Known rows, with every way that one mark hangs from another
{z_114 {z_730 {z_557 {z_128 z_178 {z_327 z_410}}}}}: [ 1.61  0.01  0.96  1.12  4.28 -0.98  0.60 -0.09 -0.37 -0.48  0.59  1.97
  0.27  3.54  0.88 -1.43 -2.00  0.69  1.33  1.13  0.65 -2.51]
{z_178 z_128 z_327}: [ 2.17 -3.16  0.59  4.17 -1.81 -0.70 -0.96 -1.07 -2.59  1.18  0.29 -1.32
  0.14  3.92  1.61 -0.51 -3.28  2.89  0.63  0.06 -1.11 -1.26]
{z_128 {z_178 z_327}}: [ 0.08 -2.45  0.45  1.32  0.32 -0.46  0.07 -0.06 -1.41 -0.83  0.22  0.24
  0.60  4.41  1.15 -1.75 -2.43  1.84  0.90  0.09 -0.25 -3.40]
{z_730 {z_557 {z_128 {z_327 {z_178 z_410}}}}}: [-0.88  0.43  1.04  1.52  0.82 -0.67  0.96 -0.61  0.40 -0.09 -0.47  0.74
  0.82  2.72  0.87  1.79 -2.50  1.40  0.05  0.22  0.56  0.86]
{z_327 {z_128 z_557} z_178 z_410}: [-5.16 -0.59 -1.20  2.26 -1.08 -0.68 -0.39  3.75 -1.90  0.31  1.54 -0.35
  1.02  1.91  1.02 -1.08  1.32  4.04  0.97 -3.13 -1.10  4.51]
{z_327 z_128 z_410}: [-2.75  0.47 -1.37  2.98  0.55  0.07 -0.61  2.04  0.39  0.99  0.83 -0.27
  0.53 -0.51 -0.03 -1.99  0.37  2.49 -0.25 -2.33 -1.63  2.92]
{z_114 z_730}: [ 2.19 -0.38  0.85 -0.02  2.49 -0.38 -0.28  0.14 -1.06 -0.18  0.91  1.32
 -0.38  1.98  0.52 -1.43 -0.46 -0.16  1.40  1.01  0.31 -3.06]
{z_114 {z_730 {z_557 z_128}}}: [ 2.30  0.30  1.26  0.50  3.24 -0.98  0.36  0.00 -0.01 -0.09  0.53  1.96
 -0.30  2.30  0.41 -0.46 -2.39  0.11  1.25  0.98  0.88 -1.95]
{z_703 {z_128 z_557}}: [-1.73  0.29 -0.16  0.42 -0.22  0.94  1.92  1.25 -2.28 -0.70  0.87 -1.04
  0.07  1.91  0.37  1.55  0.63  0.92  1.93 -2.70  0.17  2.31]
{z_557 z_128}: [-0.09  1.83  0.12  0.77  0.26 -0.09  0.36  0.01  1.01 -0.14  0.47 -0.77
  0.59 -0.81 -0.26  1.03 -0.42 -0.13 -0.64 -1.97  0.01  2.13]
{z_703 {z_128 {z_178 z_327 z_410} z_557}}: [-2.12 -1.43  0.29  2.53 -0.18  0.79  1.30  0.66 -3.79 -1.33  1.02 -0.91
  0.56  5.96  1.90  0.42 -0.96  3.32  2.06 -2.87 -0.37 -0.24]
{z_128 z_557}: [-0.87 -0.57 -0.19 -0.46 -1.21 -0.29  1.09  0.67 -1.95 -0.72  0.62 -0.89
  0.49  1.16  0.43  1.26  0.64  1.44  0.50 -0.07  0.81  1.82]
{z_327 {z_128 z_557} {z_178 z_410}}: [-4.85 -1.31  0.26  2.32 -2.96 -0.27 -0.20  2.64 -3.35 -0.03  1.59 -0.62
  0.80  3.24  2.03  1.36 -1.08  4.41  1.32 -2.96 -0.82  2.00]
{z_703 z_128}: [-1.22  0.75 -0.13  0.70  0.66  1.11  1.27  0.80 -0.99 -0.16  0.44 -0.45
 -0.24  1.04  0.06  0.71  0.02 -0.07  1.52 -2.63 -0.42  1.09]
{z_703 {z_128 {z_178 z_410}}}: [-2.15 -0.01  0.07  1.66  1.35  1.24  0.79  0.38 -2.11 -0.91  0.59 -0.02
 -0.09  3.12  1.44  0.07 -0.94  1.28  1.54 -3.38 -0.73 -0.79]
{z_327 z_178}: [-1.74 -0.71  0.35 -0.36 -0.77 -0.50 -0.48  1.23 -0.87 -0.17  0.32  0.45
  0.15  1.49  0.76  0.00  0.57  0.56  0.90 -0.73 -0.08  0.43]
{z_730 {z_557 {z_128 z_178 {z_327 z_410}}}}: [-0.72  0.39  0.32  1.37  2.30 -0.83  1.47 -0.42  0.81 -0.42 -0.53  0.89
  0.92  2.31  0.56  0.18 -2.78  1.08  0.01  0.13  0.58  0.52]
{z_410 {z_178 z_327}}: [ 0.87 -0.31  0.60  0.68 -2.73 -0.76  0.92 -0.20 -1.40 -0.39  0.10 -0.02
  0.49  3.12  0.78  0.51 -1.78  1.41 -0.30 -0.96  0.41 -1.46]
{z_410 {z_327 z_128 z_178}}: [-1.86 -0.51  1.45  0.34 -2.87 -0.20  0.89  2.56 -1.43 -0.09  0.20  1.37
  0.61  3.62  1.25  0.70 -3.47  0.40 -1.28 -2.75 -0.28  1.04]
{z_557 {z_128 {z_178 z_410} z_327}}: [-1.22  0.62  0.72  2.06  1.08  0.22  0.95 -0.87 -0.94 -1.10  0.47 -0.84
  1.64  2.73  1.52  0.52 -1.58  1.21 -0.28 -1.74 -0.17 -0.83]

Rows
[ 0.73 -3.78  0.83  6.25 -2.93 -0.55 -1.66 -1.61 -4.99  0.60  0.88 -1.92
  0.59  6.65  3.34  0.93 -2.56  6.13  0.01 -0.33 -1.32 -0.48]	{z_178 {z_128 z_557} z_327 z_410}
[-2.56 -0.42  0.33  1.22 -0.04  1.01  1.78  1.11 -3.66 -1.58  0.84 -0.20
  0.36  5.08  2.00  1.26 -1.56  1.98  1.05 -3.59 -0.01  0.69]	{z_703 {z_128 {z_178 {z_410 z_327}} z_557}}
[-1.02 -0.51  1.20  0.56 -1.66  0.09  1.49  1.83 -1.31 -0.49  0.04  1.22
  0.60  3.47  1.19  0.18 -4.70  0.16 -1.57 -2.48 -0.17 -0.49]	{z_410 {z_327 {z_128 z_178}}}
[-0.73 -2.05  0.55  4.30 -1.53  0.12 -0.12 -1.71 -5.04  0.10  0.58 -1.80
  0.91  4.36  3.43  1.76 -1.75  3.94  0.10 -0.63 -0.84  0.06]	{z_178 {z_128 z_327 z_557} z_410}
[-0.41 -2.22 -0.16  2.15  1.14 -0.60 -0.52  0.12 -0.99 -0.70  0.30  0.32
  0.70  4.42  1.08 -2.80 -1.23  2.48  0.40 -0.15 -0.58 -2.36]	{z_128 {z_178 {z_327 z_410}}}
[-0.91  0.66  0.42  1.25  1.49 -0.90  1.09 -0.12  0.99  0.04 -0.42  0.78
  0.88  2.00  0.37  0.81 -1.73  1.05  0.01  0.25  0.53  1.76]	{z_730 {z_557 {z_128 {z_327 z_178 z_410}}}}
[ 1.30 -0.15  1.68  1.26  2.95 -0.89  0.23 -0.22 -1.00 -0.28  0.63  1.80
  0.19  4.16  1.32 -0.24 -2.06  1.12  1.37  1.03  0.64 -2.56]	{z_114 {z_730 {z_557 {z_128 {z_327 {z_178 z_410}}}}}}
[-1.14  0.93  1.28 -0.53 -4.70 -0.42  2.92  2.15 -2.64 -0.97  0.33  0.82
  0.87  3.60  1.47  2.44 -4.62  0.63 -2.18 -3.95  0.86  1.31]	{z_410 z_178 {z_327 {z_128 z_557}}}
[-1.31 -0.09  1.15  2.89 -1.94  0.53 -0.55  0.15 -1.60 -0.04  0.12  0.74
  0.41  3.72  1.98  1.05 -2.58  2.22 -2.24 -2.01 -0.87  0.01]	{z_178 {z_410 {z_327 z_128}}}
[-1.97 -0.07  0.24  0.84 -0.12  1.11  3.11  0.75 -3.06 -0.85  0.71 -1.45
  1.01  3.32  0.65  1.54  0.52  0.96  2.28 -1.96  0.45  1.29]	{z_703 {z_128 z_327 z_557}}
[-0.78  1.15  1.31 -0.34 -4.09 -0.25  2.47  1.84 -1.73 -0.58  0.01  1.24
  0.64  2.97  1.28  1.82 -4.89 -0.09 -2.48 -3.97  0.44  0.37]	{z_410 z_178 {z_327 z_128}}
[-3.48  0.86 -1.46  2.07 -1.51 -0.50  0.95  2.60 -1.70  0.04  1.30 -0.63
  0.99  0.66  0.69 -0.27 -0.01  3.48 -0.29 -3.53 -0.53  3.90]	{z_327 {z_128 z_557} {z_410 z_178}}
[-0.15 -1.66  0.61  4.65 -0.70  0.35 -0.89 -2.22 -3.74  0.64  0.08 -1.26
  0.58  3.53  3.07  0.94 -2.36  2.99 -0.22 -0.56 -1.40 -1.23]	{z_178 {z_128 z_327} z_410}
[-1.47 -1.90  0.17  0.51 -1.76 -0.83 -0.42  1.13 -3.25  0.07  0.72 -0.48
  0.16  2.07  1.84  1.03 -0.77  1.71  1.36 -1.30 -0.32  1.66]	{z_327 {z_178 {z_128 z_557}}}
[-3.31 -0.17 -0.21  1.45  0.32  0.80  2.25  1.51 -3.08 -0.83  0.94 -1.11
  1.16  4.01  1.03  0.45  1.94  1.80  2.19 -2.59 -0.12  2.52]	{z_703 {z_128 {z_327 z_178 z_410} z_557}}
[-0.38  0.23  0.06  2.15  1.08 -0.46 -0.03  0.08  0.24 -0.64  0.64 -0.59
  1.08  2.18  0.56 -0.93 -1.15  1.60 -0.29 -1.96 -0.45  0.46]	{z_557 {z_128 {z_178 {z_327 z_410}}}}
[ 0.87 -3.23 -0.41  5.00 -1.53 -1.02 -1.03 -0.25 -3.35  0.88  0.79 -1.73
  0.67  4.55  1.82 -1.13 -1.23  4.76  0.30 -0.23 -1.18  1.61]	{z_178 {z_128 z_557} {z_327 z_410}}
[-3.36  0.13 -1.48  2.77 -0.33 -0.18  0.11  2.58 -0.95  0.47  1.29 -0.83
  0.87  0.36  0.34 -1.09  0.83  3.52  0.10 -2.32 -1.03  4.23]	{z_327 {z_128 z_557} z_410}
[-1.05 -2.00 -0.38  4.33 -1.39 -0.62 -0.33  1.41 -1.37  0.60  0.99 -1.09
  1.10  3.98  0.50 -1.67 -0.34  4.60  0.40 -0.66 -1.03  1.32]	{z_178 {z_327 {z_128 z_557} z_410}}
[-1.95 -0.05  0.53  1.48  0.76  1.21  1.06  0.61 -2.28 -1.09  0.42  0.37
  0.05  4.19  1.77  0.30 -1.79  0.95  0.66 -3.56 -0.64 -0.67]	{z_703 {z_128 {z_178 {z_410 z_327}}}}
[-3.16 -0.40  0.41  1.48 -0.62  1.00  2.33  0.97 -3.86 -1.00  0.95 -1.18
  1.09  4.70  1.57  1.73  0.82  2.01  2.35 -2.47  0.09  1.27]	{z_703 {z_128 {z_327 {z_178 z_410}} z_557}}
[-0.67  0.16  0.93  1.55  1.75 -0.59  1.37 -0.94  0.23 -0.57 -0.53  0.84
  0.88  2.98  1.11  1.17 -3.58  1.40  0.06  0.12  0.59 -0.36]	{z_730 {z_557 {z_128 {z_178 z_410} z_327}}}
